What can hang from each mark
Q_541: Q_98
Q_31: Q_588
Q_771: Q_98 Q_495
Q_495: Q_771
Q_98: Q_31 Q_332 Q_771
Q_332: Q_98
Q_588: Q_332 Q_541 Q_771
Q_504: Q_771
Q_805: Q_504

Every row comes from one small tree of marks. The marks that hang from a mark follow it in brackets, in the order of their numbers. Every link used is in the known rows. Which tree was each row made from?
(in the rows, 128 means zero)
Known rows
Q_771(Q_98(Q_31(Q_588)) Q_495): [115 121 136 142 123 113 100 139 141 122 118 131 128 109 108 107 114 131
 168 116 138]
Q_805(Q_504(Q_771(Q_98 Q_495))): [181 154 165  68 103 127 121 168 136 134 112 137 149 104 115 146 118 143
 156 116 147]
Q_31(Q_588(Q_541)): [120 170 152 159 143 111  88 122 144 116 108 135 120 132 114 101 105 121
 153 137 191]
Q_98(Q_31 Q_771): [ 65 111 156 166 121 125 124 136 133 119 146 114 120 100 105 134 125 161
 157 124  90]
Q_495(Q_771(Q_98(Q_31(Q_588(Q_332))))): [114 147 144 173 136  99  96 152 134 117 116 115 125 118  89 118 110 149
 168 119 173]
Q_332(Q_98(Q_31 Q_771(Q_495))): [ 97  89 151 171 120 121 129 173 134 131 131 123 129  76 101 155 117 168
 155 139 108]
Q_771(Q_495): [157 128 146 119 119 118 121 151 134 133 117 134 120 111 150 125 119 144
 151 127 145]
Q_504(Q_771): [120 162 133  83 120 113 127 143 126 133 123 140 123 118 119 126 121 145
 159 125 171]
Q_332(Q_98(Q_31(Q_588) Q_771)): [ 51 109 137 184 135 119 105 135 138 117 137 115 131  89  70 128 112 153
 161 149 113]
Q_541(Q_98(Q_31(Q_588) Q_332)): [ 82 135 132 182 141 119 119 145 140 114 111 137 105 115 105 102 112 156
 167 146 164]
Q_771(Q_98): [133 163 145 124 111 114 118 153 127 137 140 113 127 128 111 118 128 145
 160 111 139]
Q_805(Q_504(Q_771(Q_98))): [152 167 160  75 105 126 116 159 128 132 128 126 146 115  94 139 122 142
 159 119 142]
Q_805(Q_504): [153 127 156 125 120 132 110 146 128 122 130 117 127 112 118 129 120 143
 150 142 122]
Q_31(Q_588(Q_332 Q_541)): [130 188 158 188 154 103  87 128 136 122  90 133 110 134  92 103  97 126
 144 132 226]
Q_541(Q_98(Q_31)): [110 128 128 159 131 113 128 156 127 139 127 137 115 108  86 115 128 162
 159 137 130]
Q_31(Q_588(Q_332(Q_98(Q_771)) Q_541)): [100 183 172 219 151 107  95 144 140 126 100 119 127 106  61 131  94 148
 140 143 209]
Q_98(Q_771(Q_495)): [124 130 168 141 114 127 126 147 141 126 126 121 129  93 142 142 120 159
 145 119 118]
Q_805(Q_504(Q_771)): [148 147 152  77 117 129 117 146 129 126 120 135 135 109 110 138 118 143
 154 139 145]
Q_588(Q_771): [115 171 157 162 126 115 122 122 123 126 133 130 108 112 131 111 121 160
 162 132 160]
Q_504(Q_771(Q_98(Q_31 Q_332) Q_495)): [113 134 151 112 107 118 145 183 134 126 111 142 112 117 132 143 114 156
 175 106 172]
Q_495(Q_771(Q_98)): [153 155 153 128 110 107 119 174 134 127 141 110 137 122 135 133 127 157
 165 115 144]
Q_541(Q_98(Q_31 Q_332 Q_771)): [ 66 129 164 199 125 129 146 167 138 120 130 122 109  97 107 136 122 187
 159 130 119]
Q_31(Q_588): [110 147 130 131 134 115  96 115 136 117 123 125 122 120 120  97 114 129
 157 137 152]

Write each row's tree
[108 149 145 186 144 111 110 119 142 123 101 161 119  80 104  99 112 162
 166 144 169]
Q_541(Q_98(Q_31(Q_588(Q_771(Q_495)))))
[113 122 160 160 112 113 135 192 133 111 137 109 113 127 145 140 121 168
 179 117 145]
Q_495(Q_771(Q_98(Q_31 Q_332)))
[128 122 160 154 115 121 128 170 136 137 128 119 137  84 116 153 117 166
 146 137 127]
Q_332(Q_98(Q_771(Q_495)))
[108 208 179 218 156 110  99 132 148 129  90 134 128 105  62 116 102 158
 135 130 204]
Q_31(Q_588(Q_332 Q_541(Q_98(Q_771))))
[109 184 193 205 130 124 135 174 148 124 112 128 114 117 118 139 113 176
 146 128 179]
Q_588(Q_541(Q_98(Q_332 Q_771)))
[138 204 175 231 149  98 115 157 119 141 101 136 105 115  77 131 102 164
 151 146 246]
Q_588(Q_332(Q_98) Q_541 Q_771)
[141 155 166 144 108 114 133 191 135 116 135 106 118 131 160 138 120 166
 171 117 162]
Q_495(Q_771(Q_98(Q_332)))
[173 132 159  68 114 130 120 157 136 128 103 145 141  96 131 147 114 143
 150 136 152]
Q_805(Q_504(Q_771(Q_495)))
[110 154 157 187 131 115 126 163 122 140 125 107 123  95  73 149 113 172
 141 138 157]
Q_588(Q_332(Q_98(Q_771)))
[ 91 129 151 167 113 121 134 170 126 121 137 112 103 134 118 124 121 156
 174 113 141]
Q_771(Q_98(Q_31 Q_332))
[ 85  98 175 179 117 133 142 166 142 109 124 121 103  98 151 148 114 170
 158 120 118]
Q_98(Q_31 Q_332 Q_771(Q_495))
[ 53 110 167 186 119 131 139 153 135 106 140 110 100 112 129 140 119 170
 163 124 112]
Q_98(Q_31 Q_332 Q_771)
[150 121 157  85 107 126 122 170 134 131 115 139 144  98  98 147 119 146
 164 117 129]
Q_805(Q_504(Q_771(Q_98(Q_31) Q_495)))
[125 150 178 169 118 130 148 176 147 126 112 130 118  92 142 144 118 185
 147 127 147]
Q_541(Q_98(Q_332 Q_771(Q_495)))
[ 96 148 132 101 114 109 127 156 124 136 135 134 128 119  85 127 125 147
 173 106 149]
Q_504(Q_771(Q_98(Q_31)))
[122 121 147 143 114 106 120 173 131 123 144 113 129 116 119 133 127 159
 174 115 123]
Q_495(Q_771(Q_98(Q_31)))
[ 44 139 181 214 141 125 107 136 152  92 113 122 104 121 118 123 100 146
 161 131 161]
Q_98(Q_31(Q_588(Q_541)) Q_332 Q_771)
[ 85 121 159 188 140 118 104 126 141 114 102 127 117  87  93 124 103 151
 147 123 147]
Q_98(Q_31(Q_588(Q_332)) Q_771(Q_495))
[145 203 184 209 155 103  93 117 140 119  75 154 107 111 117 108  90 141
 148 132 252]
Q_31(Q_588(Q_332 Q_541 Q_771(Q_495)))
[168 218 198 207 133 101 117 155 131 141  92 141 111 119 108 128 104 157
 151 106 237]
Q_588(Q_332 Q_541 Q_771(Q_98 Q_495))
[ 88 151 173 205 136 116 123 156 144 131 123 134 123 101  75 134 120 168
 150 127 140]
Q_588(Q_541(Q_98(Q_31 Q_771)))
[ 79  95 143 176 131 120 108 143 144 119 122 127 135  75  92 136 108 152
 157 145 119]
Q_332(Q_98(Q_31(Q_588) Q_771(Q_495)))
[ 89 137 145 180 147 109  90 122 142 111 111 137 113 128  97 102 106 123
 162 137 172]
Q_98(Q_31(Q_588(Q_541)))
[ 86 149 144 120 112 117 142 172 127 124 127 131 109 130 109 135 119 157
 179 109 167]
Q_504(Q_771(Q_98(Q_31 Q_332)))
[ 46 118 146 171 133 124 101 110 142 106 137 117 125  99  98 114 115 146
 159 129 104]
Q_98(Q_31(Q_588) Q_771)
